Known rows, with every step that occurs:
P, B, V: [-1.26  0.97  3.60  1.36 -2.42  0.95 -0.09 -0.06 -0.66 -0.42 -0.30 -1.95
 -2.79 -1.08  1.14 -1.46 -0.47 -0.90 -1.51 -1.38 -0.94]
V, K, P, C, T, B: [ 0.04 -2.76 -0.30  1.37  3.08 -3.94  0.77  0.92  2.86  0.66  1.96  1.90
  0.60 -1.92  2.00 -0.92 -2.34  4.32  4.28  2.50  0.47]
P, C, T, B, V, K: [ 0.24 -0.92  3.21  3.79  1.50 -1.67  2.58 -0.88  1.52 -1.52  1.58 -0.45
  1.20 -0.88  1.64 -1.94 -3.05  2.97  3.74  1.96 -0.38]
K, V, C, P: [ 1.92 -4.17  1.04  2.34 -0.81  2.22  0.37  2.34 -3.16  0.44  2.34 -0.52
 -0.36 -0.02  1.09 -0.58 -1.46 -2.94 -0.95  1.04 -3.69]
T, C, V, B: [-0.22  1.97  0.18  0.42 -1.98  0.11 -2.21 -2.55  1.95  2.42  0.64 -1.80
  0.33 -0.21 -0.92  2.93  2.88 -0.38 -2.62  0.86  1.74]
V, C, P: [ 4.20 -3.82  1.31  0.33 -1.01  1.29  0.99 -0.01 -2.33 -1.96  1.22  1.35
 -0.64 -0.05 -0.33 -0.24 -1.22 -1.35 -1.15  0.42 -2.42]
K, P, C, T, B, V: [ 0.48  0.36  2.00  3.54  2.09 -0.34  0.44  0.91  0.45  3.14  0.28 -0.30
 -0.41 -1.85  1.37 -1.77 -3.64  3.30  3.57  1.96  1.30]
T, C, P, B, V: [ 2.08  0.86  3.63  2.29 -0.77  2.12 -2.53 -1.88 -1.96 -0.71  0.39 -0.65
 -3.51 -0.65  0.18 -1.23 -1.10 -1.05 -3.31 -1.69 -1.86]
V, K, P, C, T: [-0.67 -2.31  2.20  0.99  3.38 -3.88 -1.01  0.42  3.58  1.48  2.47  1.22
  0.29 -2.33  1.18  0.00 -1.27  3.16  2.85  2.29 -0.52]
P, C, T: [-0.42 -0.43  2.58  0.67  2.21 -1.86  0.64  0.57  1.64  1.79  1.27 -0.77
  1.13 -0.29  0.72  0.52 -0.94  2.06  1.48  1.53  1.53]
K, V: [-2.48 -0.43 -0.20  1.82  0.10  0.96 -0.38  2.45 -1.01  2.06  1.14 -1.77
  0.44  0.06  1.46 -0.41 -0.37 -1.47  0.28  0.75 -1.50]
T, B, P, C: [-1.12 -1.19 -2.61  2.69  2.73 -1.75  3.59  1.04 -0.26  0.03 -1.96  0.62
  2.54  0.10  3.97 -0.54 -1.52  1.45  2.25  1.30  2.24]
C, V, K, P: [ 0.39 -0.51 -1.32  0.38 -0.90 -1.22 -2.00 -1.15  2.01  1.99  0.86  1.25
  0.38 -1.30  0.82  0.92  0.80  0.46  0.99  0.77 -0.93]
B, P, C: [-2.01 -0.69 -0.08  2.20  3.16 -1.59  1.63  0.87  0.51  0.75 -1.32 -0.24
  2.23 -0.49  3.35  0.65 -0.38  0.21  0.93  1.11  1.51]
K, P, B, V, C, T: [ 0.32 -2.11  6.92  0.57 -1.58 -0.62 -2.06  0.68 -0.71  2.27  1.57 -2.12
 -4.18 -4.48  0.31 -1.86 -0.32 -0.14 -1.24  0.00 -2.87]
P, C, V: [ 1.11  0.75 -1.76  1.31 -0.16  0.05  0.86 -1.09  0.85  3.01  0.12 -0.20
  2.34  1.43  1.75  2.12 -0.05 -0.63  0.74  1.87  3.57]
V, C, T, B, P: [ 0.52 -3.45  2.41  0.49  1.08 -2.46  1.91  0.42 -1.57  0.16 -0.42 -1.11
  0.87 -2.29  1.53 -1.40  0.31  2.02  0.85  0.78 -1.87]
P, C: [ 0.22 -0.64 -1.05  1.11  1.66 -0.64  1.46  0.30  0.79  0.73  0.41  0.66
  1.35  0.43  1.44  0.79 -1.25 -0.36  1.18  1.66  2.38]
K, P: [ 0.05 -0.35 -0.85 -0.04  0.87 -0.27 -1.86  1.18  0.59  2.18 -0.10  1.02
 -1.16 -1.55  0.20 -0.09 -0.58  0.59  0.59  0.10 -0.05]
P, B: [-1.74 -0.31  1.13 -0.88 -1.53 -0.86  0.13  0.39  0.23 -0.46  0.09 -0.71
 -2.16 -0.39  1.50 -0.26  0.80 -0.02 -1.63 -1.17  0.15]
K, V, C, P, B: [ 0.15 -4.46  2.02  1.23 -2.35  1.33  0.48  2.74 -3.13 -0.03  2.48 -1.02
 -2.35 -0.43  2.51 -0.90 -0.80 -3.08 -2.62 -0.24 -3.75]
V, B, P, C: [-4.62 -0.41  2.02  2.47  1.45 -2.12  2.48  1.57  2.93 -0.63 -0.77 -1.11
  2.13 -1.09  3.45  1.61  0.61  1.53 -0.30  1.40  1.47]
B, P, C, V, K: [-1.33 -1.01 -0.25  2.61  1.55 -2.58  1.19 -1.41  2.09  0.66 -0.30  0.09
  3.64 -0.18  3.98  1.82  0.88  0.01  1.38  1.42  0.71]

Rows:
[ 0.44  1.33  4.00  2.14 -0.38  0.63  0.82 -0.39 -0.93  0.19 -0.15 -1.87
 -0.29 -0.90 -0.35 -2.21 -1.89  3.08  1.80 -0.05 -0.91]
C, T, B, V
[ 1.61 -0.91  4.15  2.47 -0.48  0.45 -2.20 -2.59 -0.48 -3.19  1.59  0.32
 -3.46 -1.24  0.41 -1.49 -1.03 -0.74 -2.41 -1.27 -3.71]
T, C, P, B, V, K
[-7.58 -0.72  5.39  3.81  1.91 -2.42  0.95  4.17  2.78  2.61  1.14 -4.19
  2.41 -1.73  4.18  1.19  0.63  2.38  0.25  1.75 -0.87]
K, V, B, P, C, T
[-1.97 -0.19  2.20  0.92  1.81 -2.66  1.23  0.84 -0.15  0.47 -1.70 -1.28
  1.11 -1.27  1.97 -1.40 -0.02  4.38  1.37 -0.42 -0.96]
C, T, B, P
[-1.16 -0.76 -0.12 -0.60 -2.35 -2.33 -2.00 -0.69  2.27  1.75  1.02  0.55
 -2.07 -1.63  2.32  0.77  1.52  0.47 -0.73 -0.33 -0.68]
C, V, K, P, B
[ 0.79 -0.93 -1.61  1.83  0.09 -1.65  1.20 -1.88  2.48  0.33  1.47  0.75
  2.59  0.85  2.20  1.87  0.02 -0.40  1.58  2.18  1.81]
P, C, V, K
[ 0.10 -0.93  2.05 -0.31 -1.51  0.47  0.48  0.79 -0.75 -1.79  0.15  0.75
 -2.38  0.65  1.62 -0.31 -0.54  0.85 -2.27 -1.82 -1.38]
C, P, B
[ 5.20 -2.73  1.29  2.95 -1.94  2.98  2.85 -0.39 -4.06 -2.59  0.29  0.95
 -0.80 -0.06  0.27 -2.30 -3.42 -0.89  0.31  0.67 -2.39]
T, B, V, C, P
[-4.81  0.27  3.08  1.09 -0.37 -1.44  1.15  1.23  1.95 -1.29 -1.30 -1.58
  0.92 -1.51  2.02  1.07  1.98  1.72 -1.43 -0.31 -1.03]
V, B, P
[ 0.96 -2.39  3.30  1.06 -2.15  0.88 -0.96  0.53 -1.63  1.10  0.77 -0.76
 -4.16 -3.69  1.03 -1.74 -0.70 -2.56 -1.31  0.01 -2.05]
K, P, B, V, C
[-0.03 -0.49  2.42  2.70  0.14 -0.08 -1.60 -0.31  1.19 -0.37  0.87  0.66
 -1.41 -2.82  0.32 -1.59 -1.61  0.04  1.62  0.52 -3.08]
B, V, K, P
[-1.61  0.76  2.87  1.27 -1.58  0.79 -1.57  0.92 -0.36  1.66 -0.31 -0.83
 -3.94 -2.64  1.37 -1.72 -0.84 -0.12 -0.86 -1.10 -1.26]
K, P, B, V
[ 1.86 -0.84  0.97 -0.23  0.13  0.27 -2.26 -1.33 -1.12 -0.66  0.79  0.50
 -3.09  0.05  0.21 -0.08  0.07 -0.19 -3.26 -1.60 -0.93]
T, C, P, B
[-1.68 -0.62  0.12 -0.98 -0.65 -1.22 -1.55  1.50  0.61  1.69  0.04  0.40
 -3.28 -2.05  1.60 -0.42  0.34  0.42 -1.17 -0.83 -0.05]
K, P, B
[-1.62  0.83 -0.70  1.27 -1.17 -0.62  0.04  0.84  3.73  3.91  0.58 -0.18
  1.09 -0.57  2.06  3.11  0.49  1.06  0.11  2.49  3.59]
K, P, C, V, B
[ 0.13 -3.54  0.03  1.64 -0.60  0.82  0.11  1.98 -2.46  1.89  2.27 -1.76
  0.04 -1.09  0.90 -0.47 -0.22 -3.65 -0.29  1.92 -2.41]
K, V, C
[ 3.24 -0.32 -0.09  0.74  1.50  1.11 -2.43 -1.58 -1.27  0.09  0.64  1.06
 -0.94  0.45 -1.11  0.17 -0.65 -0.30 -1.61 -0.44 -1.00]
T, C, P
[-1.99 -2.32  0.49 -0.69 -0.52 -2.92 -1.38  0.66  2.27 -0.71  1.40  1.30
 -3.05 -2.66  1.83 -0.64  0.33  0.81 -0.15 -0.48 -1.87]
V, K, P, B
[-0.51 -1.29 -3.05  3.14  1.34 -2.74  3.41 -1.32  1.23 -0.07 -0.86  0.85
  3.97  0.34  4.82  0.69 -0.32  1.46  2.76  1.88  1.65]
T, B, P, C, V, K
[ 0.94  1.06  0.22  2.81 -1.01  1.81  1.85 -0.49 -1.77 -0.70 -0.92 -0.59
 -0.30 -0.13  0.43 -2.18 -2.21  0.56  1.68  0.27 -0.31]
T, B, V
[ 4.59 -2.36  3.84  2.65 -1.67  3.13  0.83 -0.70 -3.32 -2.06  0.77  0.23
 -1.24 -0.57 -0.39 -1.34 -2.31 -2.21 -1.09  0.23 -3.30]
B, V, C, P
[ 0.20 -0.63  3.53  2.49  0.64 -1.51 -0.77 -0.09  1.11 -0.02  1.06  0.21
 -1.04 -2.99  0.37 -2.68 -2.30  3.77  3.32  0.63 -3.11]
C, T, B, V, K, P
[-1.80  1.68  1.26  0.29 -3.77  0.36  0.45 -0.56  2.46  1.08  0.01 -1.74
  0.97  0.55  0.49  2.64  2.14  0.98 -1.48  0.41  1.37]
C, V, B
[ 0.30  0.48  4.80  2.06 -2.42  2.33  0.28  0.27 -1.69 -2.05 -0.16 -0.57
 -3.01  0.19  1.39 -1.55 -1.75  0.13 -2.19 -2.18 -2.32]
C, P, B, V
[-0.06 -2.58 -1.35  1.60  2.72 -2.48 -0.10  0.51  2.74  0.38  1.72  2.35
  0.28 -1.60  2.06  0.21 -1.53  0.52  2.54  2.38  0.56]
V, K, P, C
[-2.45  1.90  1.30  1.25 -0.52 -0.93 -1.98 -2.02  1.87  2.41 -1.20 -2.54
  1.30 -1.14  1.08  2.68  3.70  0.38 -2.78  0.24  0.68]
T, C, V, B, P
[-0.05 -0.40  3.11  2.67 -0.61  0.30 -0.13 -1.41  0.72 -2.69  0.85 -0.37
 -0.19 -1.22  0.18 -1.35 -1.09 -0.50  1.04  0.12 -2.80]
B, V, K
[-4.17  1.47  2.28  1.13 -2.38 -0.64  0.57 -0.06  2.13  1.12 -1.69 -2.39
  2.10 -0.50  2.37  2.40  3.09  1.52 -1.82 -0.19  0.17]
C, V, B, P
[ 2.38  1.69 -1.90  0.40 -0.17  0.58 -3.16 -3.45 -0.11  3.55  0.25 -0.97
  0.64  0.36 -0.92  1.80  1.90 -1.37 -1.38  0.55  1.60]
T, C, V
[-5.28 -0.06  1.87  2.11 -1.78  0.58  0.31  3.18  1.32  0.99  1.64 -2.69
  0.29 -0.41  1.56  0.69  0.77 -0.22 -0.76  0.93 -1.30]
K, V, B
[ 0.31 -0.68  0.08  1.01  1.98 -1.99  2.58  0.58  0.80  1.05  0.72 -0.01
  1.40  0.27  1.42 -0.59 -1.95  3.57  2.70  1.82  2.46]
P, C, T, B
